What can hang from each mark
mosuti: geli
legeb: gipu pusup
sama: robobuk tino
pusup: gitup legeb
geli: bafi mosuti tino
bafi: geli gipu
tino: geli sama
robobuk: sama
gipu: bafi legeb

Each row was made from one small tree. The marks that hang from a mark follow it in brackets, in alphabetical order. Every link used is in the known rows. Write each row's tree.
Known rows
geli{bafi{gipu} tino}: [ 47.1   2.1 -19.7 -23.7 -13.5  -4.3  15.2  10.6  23.9 -12.6  -5.8  10.7
  32.8  16.9   5.7   3.2 -14.4 -27.0 -11.7  41.6 -20.5 -18.9 -12.0   8.0
  37.7 -21.4  -3.0]
bafi{gipu{legeb{pusup}}}: [-23.5 -18.1  12.7 -23.6  19.4  -2.0  27.9  -2.0  15.0 -11.1 -17.2  24.2
  -4.1  -0.1 -41.1  -5.6  54.9  32.3 -37.1   1.3  -8.9  13.5  12.3  44.3
  16.8  26.1 -25.0]
tino{geli sama}: [  2.2  17.8  18.3  10.1 -21.4 -11.7  -2.4  16.9  -3.5  34.6 -55.9  21.3
 -85.8   3.7   6.0 -34.5  61.7   2.4  19.7 -29.8  -6.2  43.6  31.6  15.7
 -34.1   0.9  41.4]
geli{bafi{gipu{legeb}} mosuti}: [ 40.4  23.5  40.5  -1.0  -0.3   8.7  16.3 -16.2 -19.5  13.0 -16.2 -25.7
  59.1  15.0   3.8  33.0  35.0 -30.2  -0.7   4.8  21.6 -22.3 -40.5  27.1
  40.1 -15.1   2.2]
robobuk{sama}: [ -9.3 -27.4  26.2  -5.1  -4.9  -3.3  12.6   8.6 -17.3 -12.2 -35.4  37.1
 -25.0  -7.9 -13.7 -15.3  45.1  -8.2  22.9  -9.6  23.7  20.4  -6.0  31.0
 -10.5  17.9   7.0]
gipu{bafi legeb{pusup{gitup}}}: [-65.5 -37.9 -16.1  -3.4   1.3   8.2   8.5  -6.0   3.6  -0.4  63.1  -5.2
  12.2  29.1 -33.5  -0.3  48.1  24.8 -38.3  -5.6  -3.3  51.0  -8.1  30.0
  15.5  34.8 -25.1]
mosuti{geli{bafi{gipu} tino}}: [ 38.3   4.7 -36.5  -7.8   7.6 -13.9  -7.5   5.1  21.9 -29.3 -24.3  -3.0
  19.4  14.5   1.9 -12.2 -47.5 -22.7  -2.3  40.4 -32.1 -21.9 -19.4   0.2
  17.3 -42.9  29.3]
geli{bafi{gipu} mosuti tino}: [ 68.0   5.0  -9.2 -17.8 -15.9 -14.7  16.7   1.4   9.3 -10.3 -13.0 -20.5
  53.6  20.4  35.8  20.1 -33.4 -48.6  10.4  20.8   6.8 -54.3 -36.9  14.1
  56.3 -21.3   4.9]
legeb{pusup{gitup}}: [-13.9 -45.4 -10.2  -6.1 -16.9  -1.9  16.2  18.8  11.1   8.6  29.7  12.6
 -34.1  18.7  -7.8 -35.7  23.8  32.1   1.3  -7.4 -30.8  35.6  -6.7  38.5
   1.8  32.3  -7.1]
pusup{gitup legeb{gipu}}: [-38.9  -9.1  21.9  -0.4  21.5   3.0  33.9  11.4   4.8  38.5  10.5  24.1
   1.8 -27.4  -4.8   4.5  13.9  -3.0  10.9  -4.1 -38.5  24.6  -2.9 -28.0
 -31.1  -6.1  -5.5]
bafi{gipu}: [ 15.2  -3.7  27.8  -9.4  17.6   2.2  10.8  -8.9  12.1  23.7 -34.3  22.6
 -35.7  -8.4 -17.3 -10.6  24.2 -11.8  -0.8   8.8 -11.1   2.9  17.3   7.8
   7.6  -1.5  26.1]
legeb{gipu{bafi{geli}} pusup}: [-18.4 -12.7 -19.0   1.1  33.7  -6.4 -12.9 -13.0   2.9 -16.3  25.1  22.1
 -13.3 -33.1 -37.9 -26.7 -58.0  36.2 -23.7  23.8  14.3  11.8  31.2 -12.8
 -28.5  13.8 -37.7]
sama{robobuk tino{geli{mosuti}}}: [  1.8  -3.2  20.8  11.2 -15.3  15.8  -9.3   0.9   2.1  17.8   2.9 -56.3
 -50.3   4.0  20.6   8.5 -18.4  23.3  30.4 -31.0 -15.3  -7.9  27.2 -17.4
   3.2  -5.6  28.0]
sama{robobuk tino{geli}}: [-19.7  -5.5  11.9   6.1 -12.0  26.0 -10.9   8.0  17.7  16.6  12.1 -25.7
 -69.9  -0.3  -7.3  -5.5  -4.9  45.5  11.5  -7.4 -43.5  26.0  52.1 -25.2
 -15.8  -3.3  21.9]
sama{robobuk tino{geli{bafi mosuti}}}: [ 33.2  20.9  16.6  17.8 -40.7  23.9 -20.3   5.1  -4.2   8.5  26.2 -69.3
  -0.1  20.6  30.9  18.2 -35.9  25.3  29.7  -5.3 -13.8  -6.8   1.2 -13.8
  17.5 -19.4  13.5]
pusup{gitup legeb{gipu{bafi{geli}}}}: [-54.0   5.9  17.6  22.6  49.3  14.5   5.9 -13.5   9.1  34.1  55.7  28.6
   6.9 -45.3 -29.8  17.9 -36.1   1.3   7.1  20.4  -7.6  27.3  -0.1 -73.0
 -55.3 -22.8  -5.7]
gipu{bafi legeb{pusup}}: [-58.1 -30.2 -11.4  -7.0  -2.9  -3.4   8.1 -13.1  -5.1 -14.5  24.5  -2.9
  -6.9  20.2 -44.9  -8.5  46.2  26.0 -47.4  -9.9  16.1  38.6   1.0  43.3
  14.4  27.3 -24.7]
robobuk{sama{tino{geli}}}: [ -7.9  -7.5  23.0   0.2  11.5  14.4  23.7  20.7  32.1  -9.0 -22.7  15.1
 -65.2  -0.6 -18.2  -1.8  21.4  24.2  42.2 -15.7  -0.1  31.5  23.8 -21.4
 -34.7   7.5  14.6]
pusup{gitup legeb{gipu{bafi{geli{mosuti}}}}}: [-32.3   7.7  30.0  28.1  46.8   5.3   4.3 -23.3  -5.6  35.6  46.5  -2.9
  25.9 -43.3   0.3  35.2 -52.8 -19.7  28.5  -5.6  19.6  -9.6 -23.6 -65.5
 -37.2 -23.0   1.9]
tino{sama{robobuk}}: [-13.9   2.6   6.9   3.1 -46.8   5.1 -33.6   2.7 -43.7  23.5 -32.2  18.1
 -38.7   2.2   6.3 -36.0  62.2   4.9 -12.4 -25.8 -13.4  15.3  21.4  34.1
  -7.0  27.2  14.2]
pusup{gitup legeb{gipu{bafi}}}: [-64.6  -3.1   7.8   1.9  25.9   9.5   9.2 -10.2   3.5  34.7  39.5  13.7
  20.5 -18.0 -16.4  17.3  -9.9 -13.9 -10.1   7.7 -15.7  30.6   3.2 -45.7
 -17.6  -5.5  -2.6]
legeb{gipu{bafi} pusup{gitup}}: [-35.2 -31.3 -32.8 -14.7  16.0   3.5 -10.1  -0.6   4.5   0.1  46.4   8.3
  18.7   7.2 -16.4 -22.8 -25.7  20.5 -33.2  18.6 -17.5  27.4  22.7  -1.4
   8.6  37.7 -35.8]
tino{geli{bafi{gipu} mosuti} sama{robobuk}}: [ 33.9  61.6  25.1   6.5 -36.8  18.9 -55.8  -8.2 -29.5  11.6 -38.1 -19.5
  29.6   8.5  38.8  10.8  -3.5  -4.6  12.2  -1.4   0.4 -21.2  10.7   1.3
  25.4 -14.2  24.2]
tino{geli{bafi{gipu{legeb}} mosuti} sama}: [ 33.7  64.8  39.4   5.3  -7.4   5.0  -2.4  -4.8 -17.5  17.4 -52.2 -13.4
  32.5  18.0  18.6  23.2  61.9 -20.6   9.0 -17.9  20.6  -4.1 -14.6  12.8
  11.3 -16.6  18.2]

Which tree is each row?
[ 39.1   5.0  -0.4 -21.2  -2.8  -9.6  33.3  -3.1   1.2 -15.2  -9.1 -25.4
  80.3  20.4  19.5  41.5  14.7 -46.8 -12.9  11.9  12.8 -45.5 -44.4  20.4
  57.2 -20.1 -13.6] => geli{bafi{gipu{legeb}} mosuti tino}
[-26.5  16.1  12.8   8.7 -38.6   7.1 -35.1   8.7 -27.2  22.6 -38.0  10.1
 -59.3  -5.8  10.0 -28.6  42.8  22.0  -0.7 -21.9 -23.6  35.0  45.8  12.3
 -19.9   8.4  29.7] => tino{geli sama{robobuk}}
[ 19.8  14.3 -32.0   0.5  20.1 -28.6  -7.9  -9.8 -12.9  -4.2 -19.8   5.9
  13.4 -16.5  25.9  -3.2 -35.5 -54.2  -3.2 -13.5  43.5 -44.0   4.0 -36.2
 -15.9   9.8  -9.6] => legeb{gipu{bafi{geli{mosuti tino{sama}}}}}
[-42.9 -44.2  -2.9  -9.0  -6.0   3.3  31.3  15.2   2.0   2.6  34.5   9.2
  -6.1  17.9 -23.5 -14.4  68.1  35.2 -19.7 -16.4 -26.2  44.8 -14.5  46.5
   1.7  34.1 -26.6] => gipu{legeb{pusup{gitup}}}
[-28.1   8.1 -46.1  -5.9   8.1   1.4 -43.4 -10.3 -27.4 -18.2   5.4  27.4
  17.5 -29.6   0.3 -12.1 -40.0  -9.4 -41.7  20.5  -2.2 -18.0  43.1 -42.0
 -21.2  15.6 -26.2] => legeb{gipu{bafi{geli{tino{sama{robobuk}}}}}}
[-28.3 -22.8 -22.1   5.1  40.0   8.6 -14.3  -7.2   9.9  -3.9  62.5  21.9
   4.5 -21.4 -27.5 -20.4 -53.7  35.4 -16.3  25.9  -8.0  24.2  21.9 -29.4
 -29.2  21.1 -34.9] => legeb{gipu{bafi{geli}} pusup{gitup}}
[ 14.8  25.8 -44.3  -7.9 -29.9   1.5 -57.5   0.5 -16.8 -31.4 -38.8   6.7
  35.8  14.7  15.2 -18.0 -23.8 -12.7 -25.6  24.5 -38.9 -29.2   1.4   7.6
  17.9 -16.0  18.7] => mosuti{geli{bafi{gipu} tino{sama{robobuk}}}}
[ 34.9 -26.9  -4.6   7.3   7.1 -30.1  31.3   5.4   7.4  -2.7  -3.6  -7.0
 -31.6 -14.8  25.2   2.0 -29.7 -29.8  34.2 -12.9  19.1 -36.7 -25.8  -1.9
  -7.9 -18.7  17.0] => bafi{geli{mosuti tino}}
[ 56.2  37.5  38.0   7.4  -1.5   3.0  -7.3  -6.1   7.5  16.0 -25.5 -30.1
  13.4   8.2  25.2  17.4 -25.5 -18.0  35.5  15.9   6.8 -17.5  -7.7  -0.2
  27.0 -42.1  34.8] => tino{geli{bafi{gipu} mosuti}}
[-38.7  -6.1  21.5  24.1  28.9   8.6   8.6 -25.0  -8.6  14.7  28.2   5.8
 -25.3 -16.3 -50.2   6.3  32.2   1.4 -14.4   4.7  29.6  36.4  -0.5  -9.8
 -29.9 -14.0   7.6] => gipu{bafi{geli} legeb}
[-25.8 -19.7 -27.3 -19.0  14.0 -13.2 -12.2  -7.0  -1.5 -13.8   9.3   9.0
   0.3  -5.0 -26.9 -25.9 -27.2  22.1 -37.5  10.8   8.2  16.1  31.5  15.8
   8.7  32.9 -35.7] => legeb{gipu{bafi} pusup}
[ -0.4   7.9 -10.5  -1.7  14.3   0.7  -9.5  -4.9   4.5 -36.6 -13.5  -3.0
  33.7  13.3 -38.0 -16.2   8.0  38.5 -26.6  17.1 -21.8   7.7 -19.5  41.6
  10.3 -14.8  -5.7] => mosuti{geli{bafi{gipu{legeb{pusup}}}}}
[ 57.2  49.6  20.7  22.0 -49.4 -12.2 -13.8  11.1 -23.8  22.2 -42.4 -23.0
 -15.9  24.1  41.8  -9.6  29.8 -18.2  40.3 -27.4  23.4   9.5 -18.8  25.5
  -1.4 -18.5  32.8] => tino{geli{bafi mosuti} sama}
[ 42.0  22.4  10.1  13.8 -19.6  19.9  14.1  21.9  33.1  19.0  15.8 -26.3
 -47.4  24.9  -2.4  -5.4  -3.1  28.7  29.4  10.4 -24.1  37.8  10.3 -14.4
 -15.6 -29.4  14.1] => sama{tino{geli{bafi}}}
[-33.7 -29.1   8.9 -20.4  22.1  12.8  26.2   1.5  21.1   3.0  19.3  25.0
  14.6  11.7 -32.4  -2.7  53.3  29.9 -27.5   3.4 -31.2  23.3  -1.4  25.8
  14.2  32.8 -22.0] => bafi{gipu{legeb{pusup{gitup}}}}
[-57.5 -29.9  -4.8  14.6  24.4  15.4   5.7 -11.2   8.5   1.0  79.1   9.0
  -4.0  -0.3 -45.8   4.1  19.9  40.5 -23.8   6.6   3.1  48.2 -12.1   0.1
 -23.1  15.7 -23.7] => gipu{bafi{geli} legeb{pusup{gitup}}}
[ 15.3  -2.4 -13.9   8.3 -31.5 -14.7 -17.3   2.9 -30.9  -5.6 -18.6   3.3
 -16.5 -14.0  37.3  -5.8  -2.0 -17.8  11.1 -28.9  12.5 -44.3  -5.6   3.5
 -10.6   9.8   5.7] => bafi{geli{mosuti tino{sama{robobuk}}}}
[-14.7 -22.8  -9.8   8.4  21.2 -19.9  25.8 -19.8  -2.0 -11.7  27.4 -23.6
  15.2  -3.5  -3.0  35.4  -5.2 -38.7  -6.5  -8.5  48.4 -23.8 -29.3 -12.9
   4.2 -15.5  -0.1] => gipu{bafi{geli{mosuti tino}} legeb}
[ 48.6  22.3  26.2  19.8 -29.6  -6.5  -0.6   6.4 -11.5  16.1  -9.5 -44.5
  -8.5  17.3  33.8   2.7 -14.5 -10.9  43.1  -3.5  11.5   6.8 -21.2  18.9
  12.9 -37.7  31.3] => tino{geli{bafi mosuti}}
[-28.3 -42.3 -64.9 -17.4  39.3  -9.2   4.1   7.6  29.0 -30.0  67.4  20.0
  21.2 -11.9 -10.5  -9.2 -76.9  17.2 -28.3  36.6 -17.7  -1.7  16.1 -37.9
 -10.8  20.0 -49.3] => legeb{gipu{bafi{geli{tino}}} pusup{gitup}}
[-25.2 -16.6 -49.3  -0.5 -29.9 -18.2 -38.7   9.6 -24.0 -23.1 -45.4   6.7
 -34.3   5.4  14.9 -41.9   8.3  -7.6 -16.0 -22.7 -37.1  -9.2  12.8  19.2
 -10.3   6.3  34.7] => mosuti{geli{tino{sama{robobuk}}}}
[-24.4   0.7 -10.6   4.0  39.3 -27.7  25.0 -12.9   5.8  -6.3  15.7  -0.3
  24.7 -46.0   5.4  41.0 -75.3 -36.6   8.1  -1.2  31.7 -40.3 -19.1 -64.6
 -21.4 -31.0 -13.6] => pusup{legeb{gipu{bafi{geli{mosuti tino}}}}}
[ 16.8 -12.7 -25.9  -0.5  37.7 -26.1   7.7 -15.6  -1.9 -13.2  10.1 -14.1
  22.2 -25.0  15.3  13.5 -78.2 -46.3   1.4  14.2  33.2 -47.6   2.8 -40.7
  -3.1 -10.1 -12.3] => legeb{gipu{bafi{geli{mosuti tino}}}}
[ 37.9  12.9 -29.9  -6.7 -77.1 -12.2 -27.4  11.3 -45.2 -14.1 -12.3 -25.3
  49.1  29.0  59.9  -2.0   5.3 -34.1  -6.2 -16.3   5.1 -39.5 -30.4  39.9
  42.1   8.8  -6.6] => geli{bafi mosuti tino{sama{robobuk}}}
[ 45.7  30.0 -20.8 -19.4 -47.9   0.6 -33.7  -0.2 -27.7 -16.9 -28.1 -11.9
  67.0  21.4  49.8  13.0  -5.8 -40.4 -14.4   5.7   0.5 -63.1 -19.7  16.7
  54.6   7.6  -5.4] => geli{bafi{gipu} mosuti tino{sama{robobuk}}}
[ 55.9  36.7  41.2  -1.0   6.8  25.2   7.0   5.8  27.7 -19.2 -22.7 -14.7
  26.7  12.6  11.9  36.5 -23.7  -3.3  52.7   4.8  27.5 -24.5 -13.5 -30.8
  14.8 -13.4   6.5] => robobuk{sama{tino{geli{bafi{gipu} mosuti}}}}
[ 13.5  -4.5  36.6   6.5   6.9   6.2  22.2  14.0  19.8  -8.9 -31.7 -15.1
 -42.4   4.8  12.5  15.2   5.0   3.0  63.1 -36.2  29.6  -3.5   1.8 -14.7
 -14.0   7.3  20.8] => robobuk{sama{tino{geli{mosuti}}}}
[ 25.6  15.1  18.4   4.7 -14.8  26.1  11.0  27.9  23.2 -17.3  -1.1   1.8
 -16.4  15.0  -8.3   6.5   5.0  27.3  41.6   9.2   4.3  32.0   0.5 -12.8
 -21.6 -13.4  -2.1] => robobuk{sama{tino{geli{bafi}}}}
[ 20.8  12.2  -4.8  -4.3  -1.8  -4.3 -23.6  -9.6 -10.5  -9.7 -34.7  14.9
   2.2 -22.2  27.8   8.9 -18.6 -27.6   0.6  -9.6   9.0 -64.3   6.3 -19.4
   3.6   7.4  12.3] => bafi{geli{mosuti tino{sama{robobuk}}} gipu}
[ 24.1  24.5 -30.7 -25.2 -46.6  11.5 -33.3   8.6 -14.4 -17.5 -20.1  21.5
  49.9  17.6  22.0  -5.6   7.5 -15.8 -36.0  27.5 -25.9 -26.0   6.3  12.1
  37.1   4.6 -11.2] => geli{bafi{gipu} tino{sama{robobuk}}}
[-27.7 -19.9  18.8  -0.5  47.1  19.5  23.0  -4.6  27.7  -1.4  35.1  36.4
  -1.4 -17.0 -44.2   3.6  26.6  43.5 -13.1  13.4 -21.5  20.6  -2.3  -3.1
 -21.6  12.6 -23.9] => bafi{geli gipu{legeb{pusup{gitup}}}}
[ 23.1  24.5  27.8  15.0 -23.8 -20.6  -2.0   8.8 -14.7  34.5 -62.5 -11.0
 -66.2   7.6  35.9 -17.0  45.3 -20.7  39.8 -55.3  19.7  10.1   6.7  21.1
 -15.6   2.7  46.2] => tino{geli{mosuti} sama}
[  2.2  -8.1  32.2   1.3  38.6  -7.2  24.2 -16.6   8.2 -12.3  -9.7   9.1
  -0.5 -22.2 -26.7  11.9   9.5  23.8  -1.2 -12.9  27.4 -25.0 -14.3  17.9
  -4.7   8.6 -17.0] => bafi{geli{mosuti} gipu{legeb{pusup}}}
[-49.4 -41.0 -45.8  -9.5  18.6 -17.3  21.2  -1.0  21.9 -42.0  48.3  14.2
  -2.8  -3.6 -39.5   5.0  -6.6  24.8 -44.3  13.0  15.5  13.5  -3.7   7.4
  -6.4   8.5 -39.8] => gipu{bafi{geli{tino}} legeb{pusup}}
